Each row comes from the steps of one walk. Every step used is in the known rows, and no mark comes twice. Write the walk behind each row, first mark first.
Known rows
kepogos/pones/gado/vakiv/gamor/vagor: [ 13  -5   0  -6   5  -2 -13   2  -4  14  -5  -8  12 -19   5   9   2   9
   6 -20 -25 -21   6 -21  -1 -24   4  13]
pilup/vakiv/gado: [  4   2  -5  -4  -2   2  -8   2  13   0   8  -6  -1   6 -12  13  -3   1
   2   8  -5  -2   8  15  -2   5 -13   4]
pilup/vagor/gamor/vakiv: [ -3  11   4 -13   0  32  -6  -1   8  -6  14  -7   0  11  10  11   0   4
  -8   6   6   1   0  10   3 -13   3   5]
kepogos/pones/gado/vagor/pilup/vakiv: [  8  -2 -14  -8   5  -3 -18   8   1  19  15 -10  14 -40   3  10   4   8
  17 -15 -25   1   9 -12   7  -5  -6  16]
gamor/vakiv/gado/vagor: [  6   2   3  -9  -4  12 -14   5   2  -6 -13 -12  -4   6  -7  12   1   3
  -3  -5 -12 -10   4   7   3  -5 -12  11]
mepid/vagor/gamor/vakiv/gado/pones: [ -9   2   8 -15   4  29   1   5   2  -3   1   6  -3  -3 -10   7  -8  -2
  -4  -2   1 -13   1  -4  -2 -12   8   4]
pilup/vagor/gado/pones: [  3  10   5 -14   7  20 -12  -2   3   5  -2  -4   0  -6   1  12   7   2
  10   9 -15  -5   5 -11  -1  -3   8  11]
pilup/vagor/gamor/vakiv/gado/pones: [ -6   8   5 -11   6  38   3   4   3 -10  -8   2   2  -4  -8   9  -6   3
  -5   2   4  -6   5   5   3 -12   9   0]
pones/gado/vagor/pilup/vakiv/gamor: [ 12  -5  -8  -9   2   8  -9   4  -8   8  18  -8   3 -13  -9   5  -3  10
  -5 -24 -13  -7   9 -21   6  -8  -1   8]
kepogos/pones: [  7   2   0  -4   4  -5 -19   5  18  11   3 -10   6  -4  13  15   4  -1
  29   1 -20  -1   4   6  -4  -5 -13  13]
vagor/pilup/vakiv/gamor: [  9  -4  -5  -8  -1  15  -1  -3   5  -1  26  -3   0  10  -6   5  -8   2
 -12  -5   2  -7   8  -2  -4  -6  -1   1]
setis/rudol: [  3   2   9  -7   0  -9 -17   4  12  -1   2 -11  -5  14  11  11  15  -1
   0  -2  -5   2   1  -2  -8  -1 -22   2]
gado/vakiv/setis: [  7  -5   0  -3  -2 -18 -21   2   3  -2  -8 -10   2  25   6  12  11   4
   7  -3 -17  -9   6   3 -11  -6  -6   5]
vakiv/gamor/vagor/gado: [ 16   6   8 -18  -4  22 -10  -6  -3   3  17   0 -10  11   0   4  -2  -1
 -13   0 -10 -22  -2 -20  -4 -12   8  15]
pilup/vagor/gamor: [  3  15   5 -13   3  17 -11  -4  11   4  21  -7  -3  10   9  12   2   1
   4   3   2   8   1   6   4  -3   5   6]
setis/vakiv/gamor: [  8  -3   5   1  -1   2  -3  -1  -4   0   9 -10  -2  34  -2   8  -1  -2
  -2 -12  -7  -6  -1   6  -6 -18 -12   4]
rudol/setis/vakiv/gamor/vagor: [  3  -8   7  -3  -3  20   8  -4 -12  -8  11  -6  -5  41  -3   8  -1   2
 -30 -13   5   0  -6   2  -9 -23 -12   8]
gamor/vakiv: [ -1   0   1  -8  -3  11 -13  -1  11  -8  -3 -12  -1  16  11  14   3  -1
   6   5  -9  -7   2   6  -3 -11 -16   8]
gamor/vagor/pilup/vakiv/gado: [  8   2 -11 -13  -7  19  -3  -9   0   0  20   1  -4  -6  -9   6  -5  -2
 -21   8   3   0   4   1   4  -1   1   6]
gamor/vakiv/gado/vagor/pilup: [ 10  -2  -1 -14  -5  17 -12   2  -3  -8  -2  -8  -4  -1  -7   6  -2   0
 -10  -6  -8  -9   5   1   5  -3  -5  11]
pones/gado/vakiv/gamor/vagor: [ 11  -5   2  -7   1  -1 -13  -6 -10   7  -5 -10   2   1   0   8   5   7
  -3 -18 -18 -18   5 -24   1 -20   4   9]
setis/vakiv/gamor/vagor: [  8  -1   4  -4  -5  13   0  -9 -10   2  12  -9  -5  29   1   6   0  -1
 -20  -9  -2  -5  -7   0  -4 -26  -6   6]
mepid/vakiv: [  0  -2   3  -8  -2   4 -16  -7  15   2  12 -16  -4   4   1   9   0  -1
   9   5 -10   2   1   1  -6   0 -10   6]
vakiv/gado: [  8   2   2  -6   0  -5 -15   2  12   1  -2  -7  -5  13  -5  13  -2  -4
  14   3 -12  -3   6  10  -2   6 -13   9]
rudol/setis/vakiv/gado/vagor: [  5  -5   7  -1   0  -2  -4   7 -11  -6  -4 -12  -5  30 -15  11   4   2
 -11 -15  -7   8  -1  13  -4  -1 -21  13]
kepogos/pones/gado/vagor/pilup: [ 12  -2  -8 -11   7  -8 -24   9   0  20   5 -11  10 -32  10  10   6   3
  29 -21 -32  -1   7 -17   7  -3  -6  21]
rudol/setis/vakiv/gamor: [  2 -12   8   2   2   6   5   5  -6  -9   8  -8  -2  47  -4  10  -2   2
 -13 -16   0   0  -1   7 -12 -15 -19   6]
setis/vakiv/gado/vagor: [ 10   3   3  -2  -2  -8 -13   3  -9   5  -4 -14  -5  17 -13  11   6  -1
   0 -10 -15   2  -1  11   2  -5 -15  12]
kepogos/pones/gado/vakiv: [  8  -3  -3  -2   9 -25 -24   7   5  15 -12 -13  14 -20   9  16  10   5
  34 -11 -33 -10  10  -9  -1  -7  -9  15]
mepid/vakiv/setis: [ -2  -8  -4  -5  -5   2 -15   1  13  -2  12  -9  -1  14   3   6  -2   3
   5   1 -11  -2   1   4 -14  -4 -11   3]
vagor/pilup/vakiv/setis/rudol: [  1  -8 -11  -6  -6  -2  -7   8   6  -8  20   1   2  12   6   4   8   4
 -22  -3   4   3   4   0 -12  -3 -16  -5]
vagor/gamor/vakiv/setis: [ -1   1  -1  -8  -3  15  -9   8   6 -13   8   1  -2  24  12   6  -1  -1
  -2  -3  -2 -11  -2   5  -8 -15  -6   4]

Write each row's walk
[  6  -3   0  -4   5 -24 -24   0   0   7 -10 -16   4  -1   4  16  13   3
  24  -9 -27  -7   8 -13   0  -3  -9  11]  pones/gado/vakiv
[ -5  -8   0  -4  -7   2 -11  14   8 -16  -6  -3   0  25  15   8  10   5
 -16  -4  -2  -9  -1   5 -14 -15 -26  -2]  gamor/vakiv/setis/rudol
[  8   1   4 -13  -3  -8 -17   7  -1  -6   4  -1   1  14   4   6  19  12
 -23   3  -8 -10   4  -6 -11  -6   0   3]  pilup/vagor/gado/vakiv/setis/rudol
[  2  -5   2  -4  -4 -12 -17  11  10  -5   0  -4  -2  24  14   8  13   3
  -3  -7  -7  -1   0   1 -14  -5 -23   0]  vakiv/setis/rudol
[  6   4   4 -13   2  34   1  -5  -7   1   9   2  -4 -10 -11   5  -1   4
 -20   1  -6 -23   3 -24  -6 -18  14   6]  pilup/vakiv/gamor/vagor/gado/pones
[  9   3  -3 -16  -5  13 -14 -13   1   3  17  -6  -6   4  12   7   3  -6
  -5   3  -4   3  -1 -11   2  -6   1  11]  gamor/vagor/pilup
[  5  -7   5  -3  -3 -23 -20   7   3  -7 -10  -9   0  23   8   8  20   6
 -10  -8  -9  -8   3  -2 -15  -7 -16  -2]  gado/vakiv/setis/rudol
[  1  -1  -7 -11   0  25   2  -8  -4   0   3   3   0 -19 -13   6  -3  -2
 -15   5   0  -3   7  -9   2  -6   7   3]  gamor/vagor/pilup/vakiv/gado/pones
[ 13  12   9 -13   3   3 -17   5   1   4   6  -7 -10   2 -10   7   1  -2
   6 -11  -8  -3   2  -3   5   5   2  12]  vakiv/gado/vagor/gamor
[  0   9   7 -16   1   8 -13  -3  11  12  29  -3  -7  12   6  10   0  -4
   5   0  -1   2  -3  -4  -1  -3   3  10]  mepid/vagor/gamor
[  6 -10 -10   1   6 -26 -24  15   3  11 -12  -5  17  -9  10  13   9   8
  29 -16 -35 -13   9  -6  -7 -11 -10  11]  kepogos/pones/gado/vakiv/setis
[ 13  -6 -10  -7   6   9  -9  11  -2  16  18  -5  14 -32  -4   5  -5  12
   5 -26 -21 -10  11 -16   4 -12  -1  12]  kepogos/pones/gado/vagor/pilup/vakiv/gamor
[ 10  -3   9 -10  -3  23   6  -2 -17  -9  19   1  -9  35  -6   3  -1  -1
 -33  -7  -1 -11  -8 -10 -10 -19  -3  15]  rudol/setis/vakiv/gamor/vagor/gado
[  7  -1  -9  -9  -2   4  -6  -1   7  -1  18  -1  -2   1 -12   8  -6  -3
  -4   7  -2   0  10   8   1   7  -7   4]  vagor/pilup/vakiv/gado
[ -3   4   7  -9   7  25  -1   6   2 -12 -13   2  -2  -2  -8   7  -5  -5
   4  -3  -3 -15   4  -2  -2  -9   2   2]  vagor/gamor/vakiv/gado/pones
[  6   3   0  -7   4 -12 -26   4   0  13  -5 -17   0  -7   5  15  11   4
  24 -17 -28   0   4 -15   6  -2 -12  17]  pones/gado/vagor
[ 19   1  11 -12   2  -3 -16  -1  -4  -2   3  -5  -5  15  -7   6   4   2
  -3  -4 -17 -28   7 -16  -8  -6   8  11]  vagor/gado/vakiv/gamor
[ -5 -10   6   3   7   3   5   7  -8 -10 -16  -4  -1  25 -15  13   1  -2
   1  -9  -6   2   3   9 -10  -5 -18   4]  rudol/setis/vakiv/gado/pones
[  9   3  -5 -12  -2   6 -15  -5   1   5  19 -14  -2  -6  -1   9   7   4
  -6  -4  -7   6   6  -4   4   0  -3   9]  gado/vagor/pilup/vakiv
[ 13   3   2 -14  -1   0 -21  -4   0   6   9 -14  -5   2   6   8   8  -2
   7  -9 -13   3   4  -9   3   1  -2  14]  gado/vagor/pilup
[  8   2   9 -10   2  24   2  -6 -20   1   2   1  -6   8  -7   3   2  -3
 -17  -8 -10 -20  -5 -22  -6 -27  10   9]  setis/vakiv/gamor/vagor/gado/pones
[ 11  -3   6 -11  -3 -20 -21   9  -2  -8  -1  -1  -4  16   4   4  20   4
 -14  -1 -15 -19   2 -13 -16  -3  -7   4]  vagor/gado/vakiv/setis/rudol
[ -2  -6   5   1   1  -4  -3   1  -2  -8   6 -12  -3  39   3  15   7  -2
  -2  -4  -4  11  -2  12 -10  -7 -25  10]  rudol/setis/vakiv
[  7  10   5 -11   7  -6 -23   5  -4  12   7 -12  -4  -9   5  10   9   1
  22 -22 -20   0   1 -20   7  -2  -1  16]  pones/gado/vagor/gamor
[  4  -1  -7  -4   8 -13 -21  11  13  17   0  -8  11 -18  13  16   4   1
  41  -9 -31  -4   6  -6   0  -5 -17  16]  kepogos/pones/gado
[ -5  -5  -7 -13   2  18   2  -2   3   7  14   6   2 -14 -18   7  -8   0
  -8   3  -2  -2  10  -5  -1  -1   5   2]  mepid/vagor/pilup/vakiv/gado/pones
